Each row was made from one small tree. The marks that hang from a mark follow it in brackets, in alphabetical order. Every link used is in the known rows. Write each row's tree.
Known rows
vepof[paru teres zefek]: [  0.8  -4.3  16.7  12.1 -22.0 -19.1  -2.8  25.1   1.0   5.9 -29.8 -10.8
   2.4 -24.1 -37.9  -8.5   6.3   5.2  38.2 -14.1]
zefek[teres[vepof]]: [ 18.0   4.8  -9.7 -11.1   4.3  23.1   8.8  -6.1  18.4  -9.1 -13.7  26.3
   0.9 -23.6  21.8   5.0   0.9  -2.8  -4.5  16.0]
lefu[musa]: [-12.4 -24.6  12.3 -13.9 -20.9   9.5  -9.2  -5.9  25.9   7.8  -2.2  -5.5
   6.4   8.6  12.8 -32.0 -17.0  17.9  -4.5  23.2]
vepof[paru zefek[teres[finug]]]: [ 16.6  17.0   4.1  20.4 -15.1  -7.8   0.9 -10.8   5.3   1.0  -0.8  11.7
   1.6 -22.8 -16.4   7.7   2.1   6.1  12.5  -3.7]
vepof[paru zefek]: [ -7.0 -17.5   3.3  -4.4 -20.0  -6.8  -9.6   9.0  -6.9   2.9 -17.4 -14.4
  -3.6 -26.3 -14.3 -10.2  -5.2   1.4  32.4  -1.1]
vepof[paru teres[zefek]]: [ -2.1 -14.3  10.5  22.1   4.8 -11.8  -2.0   7.7   1.0  -1.2 -15.9  -9.3
   3.8 -20.9  -6.6  13.1  11.0   2.2  15.3 -23.0]
zinu[teres[finug vepof zefek]]: [ 22.6  22.2 -24.3 -13.2  47.8  17.7  -9.4 -22.9  -6.8 -27.4  19.8   9.5
 -13.8  15.8  42.5  29.5  -1.4 -13.1 -13.7  -3.1]
teres[vepof]: [  5.7 -12.6 -17.7 -22.3   9.2  20.0  -2.0  -3.7   9.6  -7.8 -12.3   4.2
  -6.5 -19.4  27.9  -1.6  -2.1 -12.2   9.0  19.1]
musa[vepof[teres]]: [  1.8  -8.0  17.4  10.5 -16.1 -14.5  20.7  27.1  24.3  24.3 -29.1   4.7
   7.1 -17.2 -12.8   1.0  11.3   1.5  18.4  -6.3]
zefek[teres]: [  2.3   1.3   7.4  -6.3 -20.1  10.1  11.7  -6.4  24.7  12.9  -5.5  24.2
   8.1 -15.7  14.7  -5.9  -2.2   4.1  -6.3  12.0]
teres[finug vepof zefek]: [ 23.0   4.4 -22.7   6.4  44.8  17.5  -6.1 -27.5  10.3 -22.2  10.4   6.9
 -18.3  -8.9  37.0  35.6   0.4 -14.8  -5.1   7.9]
musa[lefu vepof[teres[finug zefek]]]: [  9.6  -7.4  -8.7  36.7  12.9 -28.3  27.6  10.0  12.4  10.9 -13.4   8.8
  -1.4  -2.6 -13.5  45.3  27.8 -12.5  -6.4 -24.7]
zinu[teres[zefek]]: [ -5.2   1.2  -0.3 -22.4  14.6   9.6  -6.1  -6.5  -1.7  -3.8   7.0   3.0
  -4.3  17.1  31.7   7.5  -9.8  -2.3  -9.7  -7.6]
vepof[paru teres]: [ -7.5 -14.1   9.4   6.2 -24.0 -13.1  -0.1  14.3   0.6  11.2 -20.2  -9.0
  10.5 -23.0 -12.0 -14.3  11.6   1.5  24.8 -12.0]
lefu[zinu[teres[finug]]]: [-14.7  18.6  -4.3 -20.8  -5.8   9.6   0.4 -14.7 -16.9  11.9  36.1   4.8
   0.3  24.3  15.3 -16.6  -6.4 -12.6 -20.0  10.3]
vepof[zefek]: [ -0.8  -8.2   8.2 -13.0 -14.5   2.3  -2.5   7.4  14.8   7.6 -12.7  -0.9
  -8.6 -10.4  -4.7  -9.1 -10.1  -0.9  21.2  13.1]
lefu[zinu[teres]]: [-27.0   0.7   2.7 -33.4 -14.7  13.1   1.1   2.8 -18.2  13.0  15.3   0.8
   4.3  17.0  11.0 -26.6 -10.4  -8.1 -14.0  10.3]
lefu[musa zinu[teres[vepof[zefek]]]]: [ -5.5   6.2   4.9 -27.1   7.5  20.9 -14.4  13.7 -14.4 -20.9   0.4  -7.4
  -5.4  27.3 -14.9 -26.7 -20.7  12.9 -11.7  20.5]
zinu[teres]: [ -9.9   0.6  -1.6 -38.4 -13.2   8.0  -2.8  -0.5  -1.6   9.0   3.8   2.6
   2.5  15.1  26.9 -20.8  -9.6  -4.3   0.3   4.4]

Which tree is each row?
[ 21.3   4.2 -21.5   4.3  13.6   1.5 -13.9  -8.4  -9.8 -19.9  -6.0  -9.5
 -13.6 -26.9  -3.2  11.7   2.8  -9.2  28.7   3.3]  teres[finug vepof[paru zefek]]
[  3.7   3.8   2.1  19.3 -15.1 -16.3  -1.0  -3.4   3.1   9.9   0.2  -5.3
   8.3 -17.2  -7.4  -4.6  14.8  -2.4  18.5 -11.1]  vepof[paru teres[finug]]
[-13.4  -2.6 -46.4 -22.5   4.7   1.1   1.7  -5.2 -56.8 -13.5  14.6  -5.9
   2.8   5.0   2.3   1.8  15.6 -27.3 -17.5  -5.7]  musa[lefu[zinu[teres[finug vepof[paru]]]]]
[-31.5 -39.3  14.4  12.8 -26.3  -6.9   2.1  14.2  -8.6  15.1 -10.5 -21.3
  13.9 -13.1 -22.6 -23.8  -6.3  19.7  -2.8   7.0]  lefu[musa[vepof[paru]] zinu]
[-11.7   0.0 -26.1 -37.9   3.5   8.5   6.6  21.4 -38.7 -14.3  -7.9   1.8
  -8.9  12.9 -18.0  -3.4   3.2 -22.1  -9.4   5.2]  musa[lefu[zinu[teres[vepof[zefek]]]]]
[ 12.2  13.1   9.5  25.4 -13.6 -22.0  -4.4   7.6   3.2   4.8  -9.5  -7.6
  -0.9 -17.1 -33.4   0.5  10.9   1.8  32.2 -14.1]  vepof[paru teres[finug] zefek]
[ 14.8  13.0   8.2  27.8  18.4  -5.7   3.0 -11.4  23.3   2.1   9.1   8.4
  -5.3   1.2   7.3  24.5   8.5  -4.4  -1.3  -9.2]  vepof[teres[finug zefek]]
[-17.7 -17.0  33.8  21.6 -21.8  -9.0  15.8  28.4  19.4  22.3 -16.0  -4.6
  13.8   4.8 -36.5 -23.9   1.0  20.0  -7.3   7.8]  lefu[musa[vepof[teres]] zinu]
[ 17.5  22.5 -26.1 -30.2  20.5  16.9  -7.3 -17.1  -5.3 -14.4  15.1   8.9
  -7.0  14.1  36.9   2.6  -2.4 -14.5  -5.3   8.5]  zinu[teres[finug vepof]]
[-29.9  -7.2  13.9 -29.0 -20.2  15.0  -7.9   1.7  -8.2   6.5  17.1  -6.5
  10.4  36.2   3.7 -43.5 -20.3  15.3 -26.4  18.6]  lefu[musa zinu[teres]]
[  4.6 -16.5 -12.0  44.4   7.0 -38.1  21.7  11.9  -8.3   5.9 -18.1  -4.6
   5.4 -17.0 -24.1  43.5  32.8  -9.2   4.2 -38.1]  musa[lefu vepof[paru teres[finug zefek]]]
[-12.9   9.6   9.0   0.1  17.8  12.6 -12.2 -21.9  -6.3  -6.6  39.8  -3.4
  -0.2  45.2  12.7  -5.9 -18.2  12.4 -42.2   7.0]  lefu[musa zinu[teres[finug zefek]]]
[ 13.0  -1.8   7.4  49.6  14.7 -26.3  10.7   5.6   6.7   5.6 -11.2  -4.8
   2.2 -22.7 -12.9  37.3  19.7   0.7  14.6 -31.6]  musa[vepof[paru teres[finug zefek]]]
[ 17.6   4.2  20.1  37.7 -15.9 -17.9   4.5   1.5  18.6   2.4 -14.1   3.9
   9.4 -12.7 -35.1   5.1  -2.9  33.3   5.1  -3.3]  lefu[musa[vepof[paru zefek[teres[finug]]]]]
[ -9.6   4.3  13.4  14.2  19.0   1.0   1.5  -7.4  -2.8   0.9  26.4  -3.1
   1.2  36.9   2.0   8.3 -12.3  14.5 -36.4  -1.5]  lefu[musa[vepof] zinu[teres[finug zefek]]]
[  6.2  23.7  -1.4 -15.4  15.8  17.7 -16.0  -4.1 -11.9 -22.3  20.6  -3.3
  -8.5  35.1 -11.9 -17.0 -17.1   9.2 -16.5  19.8]  lefu[musa zinu[teres[finug vepof[zefek]]]]
[  6.8  18.4  -7.1  -9.2  23.1   6.1  -7.2 -23.9   0.1  -5.6  27.6   6.2
  -7.1  24.2  35.8  17.8  -6.6  -6.7 -15.0  -7.2]  zinu[teres[finug zefek]]
